Known rows, with every way that one mark hangs from another
K_458(K_259(K_552(K_630)) K_716(K_479(K_110 K_236))): [  3.1 -12.7   4.9  -2.3  34.9 -19.9 -14.0   2.0 -10.1  -8.4   7.6  11.1
  -3.9  16.4   0.6 -11.8   6.0  18.5   4.2  -5.0]
K_110(K_206 K_458(K_236(K_479) K_259 K_716) K_552(K_630)): [ 12.6 -20.8   5.0   1.6   0.6   8.7  88.9 -10.3   5.0   5.2 -11.2   7.7
  15.5  15.2 -20.4   7.5   5.8  30.3  -5.1 -29.6]
K_479(K_110(K_206 K_458(K_259 K_630))): [ 34.8  -5.3   1.4 -12.9   8.7  11.1  53.1  -8.1  -8.2   5.7 -32.4  13.9
 -11.6   2.7   2.7  20.5   7.7  16.1   4.8 -15.9]
K_259(K_458(K_236 K_716(K_479(K_110(K_206)))) K_552(K_630)): [  8.2 -18.0  -0.8 -16.7  14.1   7.8 -12.3   5.0   4.8  -0.4  -1.5  12.6
  -2.7   6.7 -14.2   0.9   8.2  25.3   4.5 -21.1]
K_458(K_236 K_630 K_716): [ 22.6  -0.6  -5.6   8.1  15.0  -4.5   0.5  -1.4 -10.3  19.5 -19.6  10.6
  22.2  20.9   2.1  -7.0   8.2  10.4  -7.2 -41.9]
K_716(K_479): [-13.7 -21.6  -6.5   4.8   7.8   8.8  -2.5   4.1 -10.3  16.3   5.8   7.5
  -5.0   6.9   4.8  -8.1  14.2   2.7  -0.6   0.8]
K_716(K_458(K_259 K_630) K_479(K_110 K_236)): [ 15.6 -18.0  -1.8   0.8  34.4 -15.3  18.8  -4.3  -7.6  -6.7 -10.7  24.2
  -0.9  10.2   6.6  -4.4   3.8  12.8  22.1   8.2]
K_110(K_206 K_458 K_552(K_630)): [-11.5  -3.4   2.6 -12.0 -21.9  23.1  61.3  -9.1  -9.7   3.8 -41.8   7.6
   4.4   8.9 -19.5  18.9  10.9  11.9   2.8 -22.9]
K_236(K_479): [-11.7 -26.7  -3.1   9.3   5.8  12.8  11.2   7.2  -1.0  14.3   4.4   1.6
   0.9  13.9  10.3  -7.7  13.6   5.7  -4.3 -10.2]
K_716(K_458(K_236 K_630) K_479(K_110(K_552))): [ -5.5  -8.9 -11.7  -7.9   8.8  -7.6  31.3 -13.6  -8.6   4.2 -13.7  34.2
   6.4   8.2  -6.9  18.4   9.0  17.0   8.8  -1.7]
K_716(K_458(K_236(K_479) K_259(K_552) K_630)): [  8.8 -33.7  -1.8 -11.4  30.6 -16.6  55.1  -8.1   4.1   2.4 -19.2  -7.0
  21.0  13.7  -1.2   9.3  12.0  30.7  -1.3 -23.1]
K_236(K_479(K_110(K_552))): [-21.6 -12.6  -8.8   1.0   0.3  10.9  18.7   1.0  -5.4   4.8   4.8  21.3
 -10.0   8.7  14.2   8.8  12.4  12.3  -3.4   1.5]
K_236(K_479(K_110(K_458))): [ 12.3 -14.7   2.3  -0.7  -0.8  10.6  24.1   7.3   1.9   6.2  -4.9  19.5
 -10.0  17.3   7.8  11.8   9.7   7.1  13.1  -7.4]
K_259(K_552(K_630)): [-20.4 -13.7   0.9 -11.4   1.8   0.1  -5.7   0.7 -13.8   6.1 -26.7 -12.4
   1.4  18.0  -4.0   7.3  13.8   7.9  -7.7 -26.9]
K_236(K_479(K_110(K_206))): [ -1.6 -18.2  -3.4  -2.1   0.4  24.9  19.3   7.9   2.0  10.5  12.3  14.2
 -14.6   2.0   2.3   0.7  11.5  12.6  -6.1  -0.9]
K_236(K_479(K_110(K_206 K_458(K_259) K_552(K_630)))): [ -2.1 -25.4   4.2  -9.0  -6.2  16.3  75.1 -10.9   0.9  -3.0 -11.8  13.3
 -13.8   9.9  -7.2  24.0   8.1  20.8   1.0  -7.0]
K_259(K_458(K_716) K_552): [  7.9  -3.6  -0.6  -8.4  20.8   1.5 -26.5  15.0   0.9  -0.7 -32.4  -2.5
   5.6   6.6  15.9  -8.3  16.6  18.6   9.0 -28.9]
K_458(K_236(K_479) K_259(K_552) K_630 K_716): [ 14.3 -24.0  -1.9  -1.2  38.3 -14.7  20.6  -6.1   1.6  14.1  -2.3  -1.3
  21.8  18.9   5.9  -3.6  12.4  30.2 -13.5 -35.1]
K_259(K_458(K_236(K_479(K_110(K_206 K_552))) K_630 K_716)): [ 10.5 -12.2  -8.9  -2.9  12.6  19.4  23.6  -3.3  11.4   4.8 -11.6  32.5
  12.5   8.4   0.6   3.0   8.6  26.0   6.9 -27.0]
K_479(K_110(K_206 K_458) K_236): [ 26.5  17.0   1.2  -9.1  -2.1  18.8  48.2   8.7  -5.7  -7.1 -25.8  21.4
  -2.4   0.9  -8.6   0.7   2.2  14.6  22.5  -3.6]

Rows
[ 28.2  -5.7  -1.4 -24.2  15.6   2.9  79.0 -12.7  -5.4   7.6 -41.8  -4.2
  15.9   0.5 -16.8  21.1   9.7  33.7   0.0 -31.0] | K_110(K_206 K_458(K_236 K_259(K_552) K_630))
[ 24.0 -11.8  -5.2 -16.1  36.1  -7.2  16.6  -8.9  -5.3  11.4   8.1  16.1
   0.9  -0.3  -7.2   3.8  11.5  33.4 -12.0 -13.9] | K_458(K_236 K_259(K_552) K_630 K_716(K_479(K_110(K_206))))
[ 28.4  -6.5   7.3  -1.1   4.9  18.2  25.6  10.7   8.4   9.3   1.2  26.5
  -6.0  12.8  -4.7   1.4  10.8  15.8   5.7 -15.8] | K_236(K_479(K_110(K_206 K_458(K_716))))
[  6.9   5.7  -2.6 -16.1 -21.8  16.3  72.2  -8.9 -10.2  -1.4 -31.6  18.4
   0.1   6.3 -24.2  28.0   2.5  19.2   2.9 -19.6] | K_479(K_110(K_206 K_458(K_236) K_552(K_630)))
[  1.9  -8.4  -9.4 -15.4  10.6   4.3  13.6   9.8  -1.7  -1.0 -32.8 -10.9
   9.8  -1.6   7.1   2.5   9.4  24.4   9.3 -24.2] | K_259(K_458(K_236) K_552)
[  8.0  11.1  -3.5 -17.4  -7.3  20.3  49.0 -12.7 -10.0   6.1 -41.0  31.9
  -2.0   4.7  -7.4  29.4  11.4  14.7   8.6 -15.8] | K_479(K_110(K_206 K_458(K_630) K_552))
[  5.8 -16.7  -8.6   5.6   5.8   6.5  20.3   7.8  -0.7   9.4  15.2  11.0
  -4.1  11.2   6.5   1.8   5.0  13.9  -4.2  -8.0] | K_458(K_236(K_479(K_110)))
[  8.7 -18.2  -5.6  -8.2  32.8  -3.9 -21.2  -1.2   3.0  11.5 -16.7  13.2
  21.8  14.0   1.0  -6.0  13.9  20.9  11.3 -32.2] | K_259(K_458(K_236 K_630 K_716(K_479)) K_552)
[-19.1 -11.8  -8.1  -5.8  -5.2  26.3  35.8   0.0   0.3   5.4   5.6  22.2
 -10.7  -2.6   2.0   8.1  13.7  18.3  -7.5   3.4] | K_236(K_479(K_110(K_206 K_552)))
[ 13.3 -10.8   6.9 -20.4   6.8 -10.9  29.2  -3.1 -12.2  -6.8 -33.6  -6.4
 -16.5  14.0   2.6  27.6   7.7  17.3   3.7 -18.2] | K_479(K_110(K_458(K_259(K_552(K_630)))))
[ 22.5   1.4   0.3  -7.1   2.7   4.0  13.2  -3.9 -11.1   9.1 -36.0  22.5
  -4.1  19.7   7.0  22.3   9.1   2.6  14.2 -23.0] | K_479(K_110(K_458(K_630)))
[ 18.3 -26.5  -2.1 -23.0  26.3  -4.3  64.5  -7.6   7.4  -1.2 -12.5   6.8
   5.0   2.4  -8.8  16.9   9.8  37.5  -2.3 -13.2] | K_716(K_458(K_236(K_479(K_110(K_206))) K_259(K_552) K_630))
[ -0.9 -17.5   0.6 -10.6  34.6 -17.9  36.6   3.1  -4.8 -12.9 -12.5  -0.6
   8.3  -0.8  -1.2 -12.1  11.0  26.4  16.6  10.8] | K_716(K_458(K_259(K_552)) K_479(K_236))
[  2.4  11.1   0.6   6.1  12.4   0.2  31.1  -0.5  -6.3   0.4 -13.9  33.6
  21.0  13.2 -10.5 -11.9   9.4  14.0  23.8  -3.5] | K_110(K_458(K_716(K_479(K_236))) K_552)
[  3.1 -11.1  -9.9 -16.8  17.7   2.7   6.6  -1.1  -2.9   4.7 -43.3  -2.7
  18.7   8.5   6.6   7.2  10.9  20.1   9.9 -36.1] | K_259(K_458(K_236 K_630) K_552)
[ 12.4 -19.4  -4.6  -4.8  39.3 -19.3   8.4 -10.1  -7.5  15.3   0.5   3.6
  16.3  11.0  -1.6  -3.9  13.3  26.9 -10.3 -22.6] | K_458(K_236 K_259(K_552) K_630 K_716(K_479))
[ -6.9 -18.0  -4.5 -14.0   4.8   2.9   4.9   4.3  -2.9  -2.5 -36.9 -15.5
  10.5  13.1  -1.1   6.4   7.0  17.5   5.9 -35.8] | K_259(K_458(K_236) K_552(K_630))
[ 13.1 -19.2   1.1 -20.5  27.9 -11.1  20.5 -12.9  -7.6   5.8 -15.8  16.2
  -9.1  10.9   3.8  25.5  13.9  18.9  10.7  -3.7] | K_716(K_479(K_110(K_458(K_259(K_552) K_630))))
[ 33.4  10.1  -3.9 -12.6 -10.2  17.3  59.8   5.0  -6.0   3.9 -19.8  13.7
  -3.9  -2.2 -13.0  15.8   2.9  20.1   7.2 -13.4] | K_479(K_110(K_206 K_458(K_236)))
[ -3.6 -12.6   1.9  -3.3  -5.9   0.3  61.3 -11.7 -14.9  -2.1 -40.1  -2.7
  -1.2  14.3   0.4  19.5   8.4  13.0   3.4 -19.8] | K_110(K_458(K_259) K_552(K_630))
[ -0.8 -31.1  -5.7  -7.9  30.5  -6.8  41.7  -9.9  -1.8  11.7  -6.3  -8.3
  16.0  13.0   3.8   8.1  11.6  27.0 -11.2 -25.0] | K_458(K_236(K_479) K_259(K_552) K_630)
[  4.7 -20.3  -9.0  -2.0   9.2 -10.0  70.2  -2.0   0.3  -8.5  -2.3  11.4
  -3.5   1.1   8.1  12.2   5.6  31.0   0.6   3.5] | K_716(K_458(K_236(K_479(K_110(K_552))) K_259))
[ 30.4   7.7  -4.4  -6.3  -5.2   2.7  40.6   5.8 -10.0   3.8 -21.5  13.2
  -3.8   7.8   0.1  15.3   2.2  14.3  11.0 -15.4] | K_479(K_110(K_458(K_236)))
